Known rows, with every step that occurs:
komov-rurur-fani-voraz: [  3  -3 -18   6  30  -5   2  12 -16   6 -21 -20 -23  11   8 -42 -16   5
  26   0 -11 -35   2  -4 -49 -22   9 -15  14  -3 -31  39 -17 -39  22  33
 -24 -12   6   2  33  33 -21   7   3 -12]
ropada-voraz-fani-rurur: [  2 -20 -23  -6  18  12  -5   1 -22 -10 -32 -24 -17 -27 -26  17  -4  -4
 -22  -4  13  16 -11   8 -96 -52  18  -3  39 -13 -40  43   7   0  20  39
 -22  -4  34  33  43  -7  30  14  -1  -7]
fubu-zigu-voraz-ropada: [ 17  33   1  34 -12  -3 -20  -4 -25   0  10  -9 -20 -16 -13  -7  -7  22
 -33 -11  14  19  -2 -10 -15 -25  13   2  -9   7 -35  -4   1 -34  -1   5
  -8  -1  17  27  -5  -3   7  -9  10   9]
komov-rurur-guvi-voraz: [ -9  21   9  -8  39 -20  -7   8 -28 -16  -1 -22 -13  13  23 -23 -27   1
  12   1   1 -23  -7   9 -23 -20  -6 -19   3 -13 -30  31 -18   1  14  38
 -26   2  26 -15  40  17 -17  -5   9 -21]
komov-rurur-fani: [ -7 -12 -20   7  28   5  -2  14 -29   5   0 -29 -17   8 -22 -10  -8  13
  22  -1 -12 -26  -2  13 -33  -1   2 -11  -3   1 -15  24 -11 -34  26  40
 -23  -7  15  -3  31  35 -30   9  18 -11]
zigu-voraz: [ 12  20   6  34  11  -5 -10  -4   2  27 -14  -6 -18 -24 -13 -13 -10  50
  -5  -7  25 -13   2   8  -4 -28  13  -4  12  -6 -24  31   3 -34   2   1
  -6   6  16   4   1  19  -4  -7   7  12]
ropada-voraz-guvi: [ -5 -11 -11   1  12   6 -16   3 -12 -10 -19 -26  -6 -17  -3  25 -27 -25
 -20  11  24  10 -19  16 -42 -47  42   1  28  13 -26  27  33  -7  -8  17
 -25  -4  12  21  12   3  32  -1  10 -30]
fani-voraz-komov: [-23  14  -5   3  34  -9  -9  -5   4 -15   3 -23 -13 -29  18   3  -8 -11
 -12   2   5  -5  -7   2 -46 -34  -5   2  24 -10 -38  20 -11 -25   9  15
 -27 -12  24  19  15  29   4  -7 -12 -45]
fubu-zigu-voraz-ruvis: [  3  23   6  41   2   5 -22  -6 -12  -3 -22  -4 -24 -17  -9  -2 -20  30
 -19  -7   8  10  -6  -8  28 -28  16   7  -3  -7 -39  44 -24 -37  -1   3
   4   1  17   6   1 -12   0  -6   5 -15]
komov-rurur-fani-voraz-guvi: [ -8  -3 -20  15  23  -9  -7  11 -44 -13 -30 -31 -17   4  11 -21 -46 -14
  15   3  -9 -23  -2  -7 -66 -29  19  -3  16  21 -41  36   2 -29   6  44
 -35 -13   2   7  20  30   1   5  -2 -40]
zigu-voraz-komov-rurur: [-25  31  11  27  20 -17  -6  -8 -17   2  16 -24 -23 -44 -15   1 -26  -4
  24 -13 -14  -1  -5  19 -30 -34  -5   5  12   6 -30  33 -14 -50  22  45
 -24   1  48   2   7  19 -22  -7   3 -36]
komov-rurur: [-21  -1  -3   7  16  18   1  -7 -28  -4 -15   0 -21  -8 -24  -2 -24  -7
  25  -3 -18  -5  -3  14 -38 -26  -5  -4   4  -6  -6  28 -16 -38  19  48
 -25   0  12 -11  14  28 -19  -8   9 -16]
rurur-komov: [ -2   0  -1  -2  23  -9 -11   3 -11   7   2 -41  -3  10  -6   8  27  13
 -32   7   8 -31   2   3  -5 -33  -5 -12   0   1 -13   0  12  26  -1   5
 -14  -8  10  -3  26  32 -21   5  -4 -29]
ropada-voraz: [  6 -13 -16 -16  17  11 -14   2  15  14  -4 -13  -9 -14 -10   9   8  -1
 -11   8  25   2 -19  20 -24 -46  33  -8  25 -12 -16  25  17 -13  12  11
 -10   3  16  12  28   8  14  -2  12   3]
voraz-zigu: [ -7  -3  -7   3  11  31 -15  -3 -18 -16  31 -24   2 -12  -7  25  -8   5
 -34   6  11   1   2  10 -67 -16   2   2   6   4 -21   6 -20 -11   0  17
 -22   1   9  21   2  10   8  -9   4  30]
rurur-fani-voraz: [ 13  -6 -26   1  33  -3  -6  16   1   9 -22 -17 -14   8  12 -37   0  29
  -3   6  10 -38  -1  -9 -37 -14  11 -13  13  -9 -34  25  -6 -22   7   5
 -14 -11  -4  12  28  35  -3   9   1  -3]
ruvis-voraz: [ -7  -3  -6 -12  21  17  -9  12  -6   6 -12 -10  -1   6   9  25   6   8
 -34   2   6  -4 -14   7 -13 -16   7  -6  33  -5 -17   7  20 -13  26  -9
 -14  -8 -17  13  18  21 -12   3   9  -2]
ruvis-voraz-fani-rurur: [-11 -10 -12  -1  19  20  -3   9 -38 -17 -34 -18  -8 -10 -11  28  -7   2
 -38  -9   1  15  -7  -4 -87 -29  -9   2  45 -12 -40  31   4  -1  31  21
 -23 -15   6  30  39   2   8  16  -1  -7]
fubu-zigu-voraz-fani-rurur-komov: [ 11  25   6  32  18 -17 -18   0 -30   7 -20 -43 -25  -8 -12  -7  23  32
 -37 -12   5  -6   4 -20 -66 -48  -5 -11  12  -2 -42  33  -7  28   9  15
  -3 -20  28  16  35  -5  -7  21 -13 -14]
fani-rurur-guvi-voraz: [ 12  14   0 -12  41 -21  -2   5 -23 -19 -26 -16 -10  16  16 -25 -13  20
 -16   4  18 -10   0   0 -44 -22  -1 -21  10 -23 -40  28 -12  23   4  28
 -15  -7  21  -4  57  10   3   0   0 -24]
guvi-rurur-fani: [ -6  -7 -24   4  43 -13  -9  18 -31  -4  -8 -28  -1  10  11  -3   4  50
 -32  -4  12 -28  -4   8 -23  15   9 -32   1  -2 -26  15  -6 -23  14  16
 -10  -8   5  -5  40  32 -13   6  24  11]
fani-rurur-guvi: [ 17  -8  -1  10  29 -10   3   8 -23 -13 -24 -10 -19  -1  -1   0 -18   8
 -33  -5   6   0  -4   9 -41 -18  -1 -15   4 -29 -24  19 -18   6  -2  33
 -19 -19   5  15  42  28   2   4 -11 -46]
fani-rurur-komov: [  9  -1  -2  -4  24 -10  -1  -2 -26  -1 -24 -35 -14  11 -17   4  25   9
 -21   3  -1  -7  10  -9 -40 -46   1 -16  13  -3 -24   8  -2  37  -2  27
 -15 -19   7  -1  51  23 -13   5 -14 -47]

Rows:
[-22  15   1   7  32 -32 -13   5 -54 -22 -23 -50   0   7  20  23  -4  10
 -49   2   3 -19   1  -6 -29 -28   9 -28  11  24 -30   7  12  24  -9  23
 -20 -12   9  -6  34  27  -5   0   5 -39] => voraz-guvi-rurur-komov
[-14  -5  -5 -12  15  27 -25  12 -14 -10  33 -28   8   0  13  41  -1  -3
 -51   2   3   9  -9   4 -61 -12   5   2  34  10 -28   3  -3 -12  20   1
 -23  -4  -9  30  11   4  -5  -4   1  32] => ruvis-voraz-zigu
[-10  23  -2   4  33 -41  -9   6 -44 -22 -36 -45  -4   9  39  -2 -14   6
 -42   4   0 -26   4 -21 -46 -39  10 -32  28  23 -44  20  12  20  -5  21
 -18 -17   1  -7  35  27   3  -3  -2 -44] => fani-voraz-guvi-rurur-komov
[-23  21   6  -6  53 -35 -19  10  -7 -25  25 -44  -2 -11  34   3 -11   2
 -23   9  18 -21 -14  19 -18 -11 -13  -6   4 -11 -44   9 -11  15   5  12
 -25  -4  47  14  36  23  -3  -2  -1 -46] => rurur-guvi-voraz-komov
[-27   0 -16  -6  43 -12 -11  26 -23  -3  29 -47  -7  -1   1  23   0 -12
   0  -5 -19 -13 -17  19 -39  -3  -4  -4  18  10 -33  13  -6 -31  40  27
 -29 -12  23  18  38  32 -35  12  13 -39] => ruvis-voraz-komov-rurur-fani
[ -6 -12 -15  12  20  19   2  -4 -35 -23 -38 -17 -19 -20 -29  15 -12  14
 -18  -7   4   4   1   2 -87 -29 -11   3  19 -15 -28  30  -8  -4  12  38
 -24  -8  22  23  33   8  14  10  -3  -8] => voraz-fani-rurur
[-13   8  -7  -7  22   2 -21  -5 -23 -27 -31 -15   0   5   8   2 -22  14
  -1  11  14  -5  -1  -5  19 -27   5   2  10  -6 -41  32 -11   3   3  17
 -16  12  26  -5  31  -4  -1 -16  10 -19] => guvi-voraz-ruvis
[-14  15  -4 -16  23  15 -23   0 -21 -21  31 -25   5   3  16  -3  -4  20
 -22   9  19  -4   4   1 -66 -19   6  -5  11   7 -34  17 -16   2   8  10
 -18   9  22   4  18  -3   7 -14   9  41] => guvi-voraz-zigu
[-24   7  -3  14  25  -8  -4  -1 -57 -36 -34 -13  -3  -9  16  21 -38  13
 -38  -5   9   0  -4   8 -41  -7  15 -20  12  14 -28  26  12 -20  -4  28
 -19  -7  -1  -9  14  19  14  -9  17 -23] => voraz-guvi-rurur
[ 24  19  -6  29  -9  -8 -15  -2 -28   2   6 -18  -8 -23 -15   2 -16  23
 -22 -10  19   8   7   0 -16 -31   8   5   7   8 -37  -4   8 -28  -3  13
 -23   8  28  29  -2  11   4 -13   9   3] => zigu-voraz-ropada
[  9 -10 -25   6  28   3 -11  13 -19 -10 -35 -27  -6   4  10 -11 -21  11
  -8   9   5 -25   0 -16   4 -22  11   1  10  -9 -50  32 -20 -22   6  19
 -18   0   7  19  34  17  -1   0  -4 -28] => rurur-fani-voraz-ruvis
[  9  -9 -16 -12  24 -13 -11   5 -20  -2 -19 -58 -10  -7 -17  16  24  -8
 -30  -1  10  -5  -2  -3 -80 -65   7 -10  34  -2 -40  24  10  42   9  28
 -19  -8  37  28  62  -2  11  21 -10 -22] => ropada-voraz-fani-rurur-komov
[  1  24  -8  42  31 -28 -21  17 -46  -6 -14 -30 -16   4  20 -11 -14  59
 -42 -11  15 -14  -9  -6 -32  14  25 -28  -5  19 -43  39   2 -31  10  10
   1 -16   7  -2  17   4   2  12  25   5] => fubu-zigu-voraz-guvi-rurur-fani
[  5   8  -8  36  13   1  -7  -6 -31  -1 -39 -13 -22 -32 -26  -2 -17  36
 -10 -18  17   2   5  -1 -77 -39  -2   1  28  -8 -46  50  -5 -16  11  31
 -18  -2  31  23  24  -3  11   9  -3   5] => zigu-voraz-fani-rurur
[-16  -8 -22  -7  42 -12 -13  18 -12   2  30 -53  -9 -17  -9  10  -2 -20
  16  -1  -6 -11 -21  28 -48 -25  15  -7  15   7 -32  30  -6 -28  33  42
 -28  -3  46  15  42  21 -15  10  14 -35] => ropada-voraz-komov-rurur-fani
[ 10  15   0  24  18 -23 -10   1 -32   4 -23 -52 -17 -14 -18  -3  13  31
 -25 -11  12 -18  11 -10 -64 -56  -8  -7  23   1 -47  30  -1  29   6  25
 -18 -10  37  20  41   7  -6  18 -12 -20] => zigu-voraz-fani-rurur-komov
[ -7 -16 -25  -6  15  15 -20   4  -1  -6  -8 -33  -4 -27 -12  21  -3  -4
 -22   3  27 -11 -19  18 -64 -48  14   3  28  -8 -25  32  18 -10  17  14
 -21   8  38  37  21   0  24  12  10  19] => ropada-voraz-fani
[-10  29   2  40  21 -25  -8  -1 -44 -16 -35 -13  -8 -22  14   4 -45  37
 -32 -14  20   1   1   3 -31 -19  23 -21  20  19 -41  41  16 -34  -2  21
 -12  -3  11  -9   6  10   9 -10  20  -6] => zigu-voraz-guvi-rurur
[-12  38  21  37  27 -30 -10   3 -19  -5  26 -30 -31 -25  12  -4 -29 -13
  -9 -14 -18  -3 -18  16 -25 -18 -11  -7 -12  -9 -33  30 -34 -35  10  33
 -21 -13  42  10  11  20 -21   5  -4 -46] => fubu-zigu-voraz-komov-rurur-guvi
[ -1  19   3  41   5  -7 -15   0 -22   2 -24 -15 -15 -26  -8   4 -40  26
 -11  -3  22  -1   1   4 -17 -33  23   6  13  20 -35  33  19 -25 -13  11
 -19   2  14  11  -9  10  10  -5   5 -19] => zigu-voraz-guvi
[ -1   2 -21   1  21  10 -14   9 -29 -11  23 -34  -9   2  13 -22 -18  -6
   2   0 -10 -15   7  -7 -98 -20   6  -8  18  13 -39  30 -38 -31  18  40
 -28  -7  11  18  21  20  -9  -1  -3  27] => komov-rurur-fani-voraz-zigu
[ 16   8 -17   3  -1   5 -10   1 -23 -18 -18 -11  -7  -5   4  -5 -23  -8
 -19  -1   4   3   6 -16 -40 -38   6   5  19   0 -39 -11   4 -22  -4  17
 -33  -2   5  33  11  22  16 -15  -5 -15] => fani-voraz-ropada
[-28  15 -15  -5  49 -22 -12  14 -29 -12  26 -49 -15  -1   1 -13  -1   5
  29   3  -9 -24  -9  16 -40  -3  -4  -9   2   9 -40  26 -18 -21  31  41
 -30  -1  50  -4  45  22 -28   3  17 -29] => guvi-voraz-komov-rurur-fani
